Each row comes from the steps of one walk. Every step used is in the known rows, and no mark comes twice. Write the walk behind each row, first mark first.
Known rows
rilaf-meto-zudu-loto-debag-fefozo: [-0.669 -2.100 -0.173  5.271  5.004  0.474  0.804  2.766 -0.501 -0.934
  0.953 -0.124 -3.516 -1.232  0.172  0.740  0.287  1.367  2.346 -1.656
  0.473 -0.416]
loto-debag: [ 0.409 -0.465  0.972 -0.897  2.079 -2.198 -0.813 -3.690 -1.054 -1.018
 -2.055  0.586  1.998  0.102  0.195  1.160  0.841  0.634  1.504  1.641
  1.677  0.428]
rilaf-meto-zudu: [-0.776 -0.727  0.455  7.610  4.383  0.908  0.893  5.396 -0.350 -0.098
 -0.024 -0.019 -3.386  0.911  0.567 -0.131  0.768  0.693  1.007 -1.803
  0.262 -0.410]
meto-zalir-damo: [ 0.089 -0.094 -0.438  0.754 -2.393  3.439 -1.411  0.362 -0.648 -0.366
  0.117 -0.197  2.020  0.698 -2.150 -0.628 -0.893  1.074 -1.128  1.631
  0.332  0.708]
damo-zudu: [-0.162  0.456  0.309  1.970 -4.702 -1.598 -0.210  1.418 -0.133  1.102
 -2.617 -0.528 -0.180  3.379 -0.837 -1.018  0.269 -1.871 -1.981  0.250
  0.090  0.248]
rilaf-meto-zudu-loto-debag-damo: [-0.615 -2.903 -0.541  4.879  5.313  0.824  0.248  2.232  0.047 -0.594
  0.998  0.239 -3.302 -0.708 -0.391 -0.056  1.419  1.483  3.183 -1.871
  0.233 -0.118]
rilaf-meto-debag-damo-zudu: [-0.278 -1.381 -1.072  2.850  4.143  1.121  0.558  5.742 -0.358 -0.106
  2.272  0.274 -2.868 -3.457 -0.033 -1.234  3.979  1.189  3.323 -2.199
 -1.436 -0.203]
meto-debag-fefozo-zalir-luva: [ 0.650 -0.104  0.471 -1.674  1.467  0.523  1.178  4.028 -0.623 -0.620
  1.257  0.525 -3.482 -5.807  2.026  1.990 -0.612 -0.073  0.420 -0.839
  0.306  0.100]
zudu-loto-debag: [ 0.589 -3.565 -0.222 -0.399  1.748 -1.857 -1.251 -4.551 -1.498 -1.196
 -2.687 -0.267  0.243  0.509 -3.061  0.654 -1.445  0.874  2.861  1.288
  2.678  0.359]
fefozo-zalir: [ 0.433  1.381  0.884  2.706  2.269  0.140  1.134  2.412 -0.116  1.741
 -2.242 -0.717 -0.303  0.289  2.869  1.287 -2.203  0.223 -1.421 -1.253
  2.136  0.056]
debag-fefozo: [-0.127  1.102  0.058 -0.653 -0.498 -1.731  1.392 -0.701 -1.818  0.935
  1.269  0.485 -1.822 -5.550  1.716  0.998 -0.790 -0.358 -0.348  0.206
  2.606 -0.963]
loto-debag-damo: [ 0.353 -1.368 -0.282 -3.729  2.003 -1.812 -0.975 -5.432 -0.264 -0.087
  0.664  1.550  1.541 -2.899  0.734  0.649  2.917  1.002  2.980  0.856
  1.199  0.527]
zalir-damo: [ 0.851  1.029 -0.729 -0.814 -0.756 -0.109 -1.125 -0.406 -1.264  1.166
 -0.708  0.684  2.878  0.374 -2.746 -3.502 -0.758 -0.453 -0.623  2.874
  0.433  0.620]
zudu-fefozo-zalir: [-0.941  1.718  1.388  1.090  1.612 -0.413 -0.070 -0.607  0.042 -0.366
 -3.716 -0.434  0.746 -2.212  0.780  2.244 -3.426 -0.918 -0.421 -2.101
  2.282 -1.672]
damo-zudu-loto: [-0.034 -1.739 -0.445  1.636 -4.478 -1.589 -0.647  0.010 -0.353  0.586
 -3.065 -1.008 -1.078  3.540 -2.861 -1.140 -1.093 -1.505 -0.776  0.173
  0.639  0.274]
damo-zudu-fefozo: [-1.080  0.996  0.753  0.981 -4.724 -1.723 -0.786 -0.228  0.273 -0.214
 -3.575 -0.484  0.546  1.468 -1.565 -0.111 -0.986 -2.473 -1.719 -0.821
  0.097 -0.915]
fefozo-zalir-loto-debag: [ 0.976  1.289  0.881 -0.568  1.492  0.037  1.014 -0.068  0.402  0.167
  0.566 -0.453  0.813  3.946  2.146  0.689 -0.778  0.593 -1.220  0.990
 -0.526  0.523]
rilaf-meto-debag-fefozo: [-0.223 -0.392 -0.438  3.587  5.648  0.798  1.365  6.082 -1.623 -0.799
  2.211 -0.046 -3.204 -5.217  0.863 -0.006  2.156  1.461  2.825 -1.713
 -0.266 -0.791]
meto-zalir-loto-debag-fefozo: [ 0.084 -0.590  0.257 -1.474 -2.669  2.289 -0.300 -1.957 -0.487 -2.242
  3.023 -0.223  0.379  2.310 -0.607  1.560  0.553  1.507 -0.663  2.225
 -0.874  0.409]
damo-zudu-loto-debag: [ 0.065 -2.007 -0.201  0.169 -3.381 -1.979 -0.992 -1.890 -0.161 -0.206
 -2.812 -0.821  0.262  3.394 -2.541 -0.431 -0.345 -0.945 -0.005  0.618
  0.244  0.558]
loto-debag-fefozo-zalir: [ 0.339  0.915  0.729 -2.492  2.908 -1.681  0.819 -3.309 -0.659 -0.270
  0.491  0.345  1.066 -4.056  3.481  2.775  0.061  1.058  0.486  0.367
  1.590 -0.111]
loto-debag-damo-zudu-fefozo: [-0.272 -0.843 -0.184 -4.375 -0.308 -2.021 -1.296 -5.639  0.611 -0.477
  0.051  1.200  1.897 -2.290  0.230  0.662  2.781 -0.078  2.022  0.177
  0.103  0.148]
fefozo-zalir-damo-zudu-loto: [ 0.812  1.197 -0.568  0.347 -0.552  0.915  0.114  1.871  0.662  1.967
 -1.525 -0.950  1.785  1.821  0.257 -1.427 -2.415 -0.289 -2.222  0.107
 -0.211  0.706]
meto-zudu-loto-debag-damo: [-0.047 -3.663  0.037  1.405 -0.700 -0.001 -1.145 -2.405  0.549 -0.916
 -0.362  0.602 -2.217  1.383 -1.322  0.972 -1.277 -0.017  2.001 -0.588
  2.034  0.839]
meto-zalir-loto-debag: [ 0.178 -0.939  0.460 -0.392 -2.601  2.428 -0.761 -1.726 -0.298 -2.298
  1.855 -0.325  0.873  4.303 -1.455  1.072  0.543  1.425 -0.594  2.340
 -0.846  0.697]

Which walk is each row?
[ 0.366 -0.338 -0.182 -5.075 -2.772 -1.459 -0.571 -5.131  0.415 -1.435
  2.989  0.995  1.435  3.593 -1.663 -1.229  2.439 -0.449  0.746  2.733
 -2.349  0.187]	zalir-loto-debag-damo-zudu-fefozo
[ 0.887  1.517  0.674  0.833  0.614  0.432  1.396  1.747  0.170  0.948
  0.369 -0.671 -0.371  4.129  1.830  0.063 -1.487  0.095 -2.050  0.533
 -0.223  0.259]	fefozo-zalir-loto
[ 0.776  0.990  0.160 -2.022 -0.187  0.086  0.958 -0.567  1.250  0.693
  1.736 -0.206  0.625  3.558  2.368  0.193  0.591  0.328 -1.228  0.490
 -1.527  0.675]	fefozo-zalir-loto-debag-damo-zudu
[ 0.324  2.128  0.122 -1.565 -0.085 -0.493  2.468  0.359 -0.668  1.120
  3.058 -0.180 -1.791 -3.023  3.384  1.180 -1.415  0.020 -1.789  0.133
  0.741 -0.717]	debag-fefozo-zalir-loto
[ 0.400  1.403  0.186 -3.706  0.912 -1.397  0.420 -3.142 -0.052 -0.027
  0.952  0.239  2.388 -3.052  2.678  1.366  0.337  0.561 -0.397  0.933
  0.036  0.263]	loto-debag-fefozo-zalir-damo-zudu
[-0.858  1.018  2.021 -0.095  2.399 -0.762  0.291 -0.376  0.430 -0.558
 -4.246  0.309 -1.154 -2.088  0.341  2.654 -3.606 -1.397 -1.612 -1.169
  1.120 -1.481]	zudu-fefozo-zalir-luva
[ 0.448 -2.539 -0.337 -1.601  2.424 -1.593 -0.060 -4.222 -1.167 -0.718
 -0.856 -0.467 -0.480 -2.539 -0.721  1.753 -2.098  1.169  2.117  0.294
  2.656 -0.030]	zudu-loto-debag-fefozo-zalir
[-0.172 -0.421 -0.093 -4.091  0.373 -1.392 -0.884 -4.906  1.166 -0.078
 -0.007  0.899  2.039 -2.403  1.413  1.176  2.239  0.223  1.664 -0.479
 -0.018  0.191]	loto-debag-damo-zudu-fefozo-zalir
[-0.684  1.474  0.931 -0.849 -3.790 -1.141 -0.222 -0.701  1.254 -0.685
 -2.027 -0.760  1.475  3.257 -0.131  0.426 -0.857 -1.860 -2.160 -0.549
 -1.268 -0.564]	damo-zudu-fefozo-zalir-loto-debag
[ 0.155 -1.146 -0.421 -3.790 -0.383 -1.905 -1.011 -4.836  0.389  0.124
  0.553  1.208  1.619 -1.413  0.583  0.179  3.357  0.285  1.950  0.646
  0.067  0.698]	loto-debag-damo-zudu
[ 0.591  1.296 -0.955 -0.884 -4.157 -0.324 -1.171  0.391 -0.340  1.434
 -0.825  0.187  3.045  2.368 -2.935 -4.151 -0.111 -1.408 -2.033  2.613
 -1.246  0.834]	zalir-damo-zudu
[ 0.032 -0.643  0.256  1.007 -3.548  2.823 -0.362  0.170 -0.588 -1.522
  1.648 -0.508 -0.406  4.454 -1.825  0.423 -0.174  0.872 -1.240  1.849
 -0.600  0.404]	meto-zalir-loto
[ 0.678  2.301 -0.190  0.537 -0.576  0.933  0.332  2.537  0.670  2.253
 -1.254 -0.721  2.111  1.764  1.341 -1.363 -1.726 -0.465 -2.841  0.023
 -0.522  0.712]	fefozo-zalir-damo-zudu
[ 0.930  0.825  0.243 -1.923  1.436  0.208  1.026 -0.991  0.768  0.604
  1.757  0.026  0.593  2.516  2.454  0.521  0.221  0.779 -0.532  0.579
 -0.834  0.579]	fefozo-zalir-loto-debag-damo
[-0.603 -0.147 -0.766  4.674  2.505  3.078  0.070  4.787 -0.501 -0.198
  0.992 -0.782 -0.225  0.379 -1.178 -1.327  1.702  1.718  0.107 -0.327
 -1.696 -0.144]	rilaf-meto-zalir-damo-zudu
[-1.082  0.473  0.439  6.019  4.868  1.753  0.562  4.808  0.524 -0.460
 -0.118 -0.154 -1.636 -0.366  0.509  0.016 -0.613  0.424  0.598 -2.493
 -0.476 -0.936]	rilaf-meto-zudu-fefozo-zalir-damo
[-0.074 -2.423 -1.871 -2.382 -3.228 -0.904 -0.629 -2.395  0.384  1.989
  0.949  0.744 -1.717 -1.685 -1.421 -1.646  1.925 -0.696  1.565 -0.760
  0.512  0.351]	debag-damo-zudu-loto
[ 0.885  2.035 -0.039  0.578  1.752  1.038  0.428  1.883  0.052  2.067
 -1.066 -0.366  2.003  0.337  1.379 -0.985 -2.231  0.251 -1.811  0.289
  0.743  0.526]	fefozo-zalir-damo
[-0.066  1.654 -0.553 -1.669 -4.220 -0.345 -1.560 -0.615 -0.001  0.549
 -1.523  0.236  3.555  1.121 -3.445 -3.438 -0.950 -1.859 -1.816  1.881
 -1.126 -0.008]	zalir-damo-zudu-fefozo
[-1.061  0.090 -0.605  4.251  2.375  2.966 -0.164  4.048 -0.268 -0.810
  0.506 -0.742  0.122 -0.657 -1.544 -0.929  1.106  1.411  0.221 -0.839
 -1.740 -0.728]	rilaf-meto-zalir-damo-zudu-fefozo
[-0.835  0.767  1.336  2.813 -1.258  1.283 -0.669  1.007  1.360 -0.658
 -1.802  0.210 -0.428  0.893  0.396  1.302 -3.599 -1.474 -1.222 -1.806
  1.363 -0.373]	meto-zudu-fefozo-zalir-damo
[-0.982  1.723  0.922  1.287 -3.594 -0.965 -0.151  0.795  0.961  0.299
 -3.574 -0.932  0.603  1.546  0.155  0.706 -1.699 -2.198 -2.381 -1.683
  0.042 -0.865]	damo-zudu-fefozo-zalir
[ 0.425 -1.612 -1.023 -2.174 -2.231  0.610 -0.799  2.314  0.162 -0.102
  1.736  0.906 -1.757 -3.303 -0.558 -0.886  2.881 -0.423  2.626 -1.169
 -0.403  0.804]	meto-debag-damo-zudu
[-0.756 -0.068 -0.974 -2.681 -2.766 -0.485 -0.284 -1.903  1.386  1.787
  0.549  0.793 -0.532 -3.247  0.700 -0.379  1.527 -1.239  0.413 -2.036
  0.131 -0.478]	debag-damo-zudu-fefozo-zalir
[ 0.848  0.995 -0.387 -0.780  0.268  0.616 -0.121  0.563  0.772  1.455
 -1.330 -0.838  2.536  1.745  0.529 -1.008 -1.918  0.054 -1.754  0.296
 -0.440  0.914]	fefozo-zalir-damo-zudu-loto-debag
[ 0.916 -0.736 -0.309 -4.508 -1.148 -1.259 -0.289 -4.664 -0.252 -0.968
  3.601  1.213  0.910  3.428 -1.231 -1.428  2.810  0.379  1.215  3.365
 -1.669  0.677]	zalir-loto-debag-damo
[-0.005 -1.192 -0.222 -2.098 -4.213  2.508 -0.845 -2.204  0.505 -1.687
  2.991 -0.090  0.577  3.868 -1.254  0.589  1.891  1.092 -0.519  1.769
 -1.828  0.845]	meto-zalir-loto-debag-damo-zudu
[-0.611  1.205  0.903 -2.527  1.016 -0.330 -0.167 -3.213  0.814 -1.078
 -0.413  0.277  1.421 -1.192  0.536  1.503 -1.430 -0.422  0.361 -0.932
  0.278 -1.288]	zudu-fefozo-zalir-loto-debag-damo
[-0.731  1.683  0.824  0.360 -4.492 -0.861  0.010  0.541  1.062 -0.123
 -2.232 -0.897  0.472  3.327 -0.384  0.078 -1.383 -2.207 -2.656 -0.875
 -1.166 -0.761]	damo-zudu-fefozo-zalir-loto
[-0.533  0.019 -1.024 -3.480 -3.595 -0.378 -0.080 -2.230  1.541  1.387
  1.810  0.831 -0.607 -1.340  0.142 -1.076  1.864 -1.240  0.139 -1.243
 -1.113 -0.366]	debag-damo-zudu-fefozo-zalir-loto
[ 0.068  0.135 -0.391  2.863  5.575  1.389  1.969  6.606 -0.965 -0.917
  3.505 -0.289 -3.221 -3.357  1.493 -0.111  2.012  1.655  2.037 -1.527
 -1.513 -0.652]	rilaf-meto-debag-fefozo-zalir-loto
[-1.431 -0.322  0.825  6.958  4.250  0.752  0.451  4.234 -0.088 -1.046
 -0.715 -0.029 -2.757 -0.333 -0.002  0.579 -0.068  0.186  1.278 -2.425
  0.342 -1.216]	rilaf-meto-zudu-fefozo
[ 0.323  1.549 -0.815 -2.128 -0.757 -0.129  1.505  0.383 -0.365  1.839
  1.763 -0.420 -0.481 -4.474  2.020  0.082 -2.174 -0.198 -1.723 -0.214
  0.719 -0.395]	debag-fefozo-zalir-damo-zudu-loto
[-0.097 -0.402  0.074  2.867  6.876  1.004  1.983  7.018 -0.868 -0.555
  1.652  0.155 -4.499 -5.106  1.769  0.799  1.458  1.341  1.565 -1.711
 -1.184 -0.623]	rilaf-meto-debag-fefozo-zalir-luva
[ 0.764 -0.446 -1.311 -2.255 -3.196 -0.555 -1.678 -1.831 -0.391  0.512
 -1.071 -0.065  3.297  2.412 -4.164 -3.680 -0.567 -0.763 -0.663  2.836
 -1.072  1.043]	zalir-damo-zudu-loto-debag
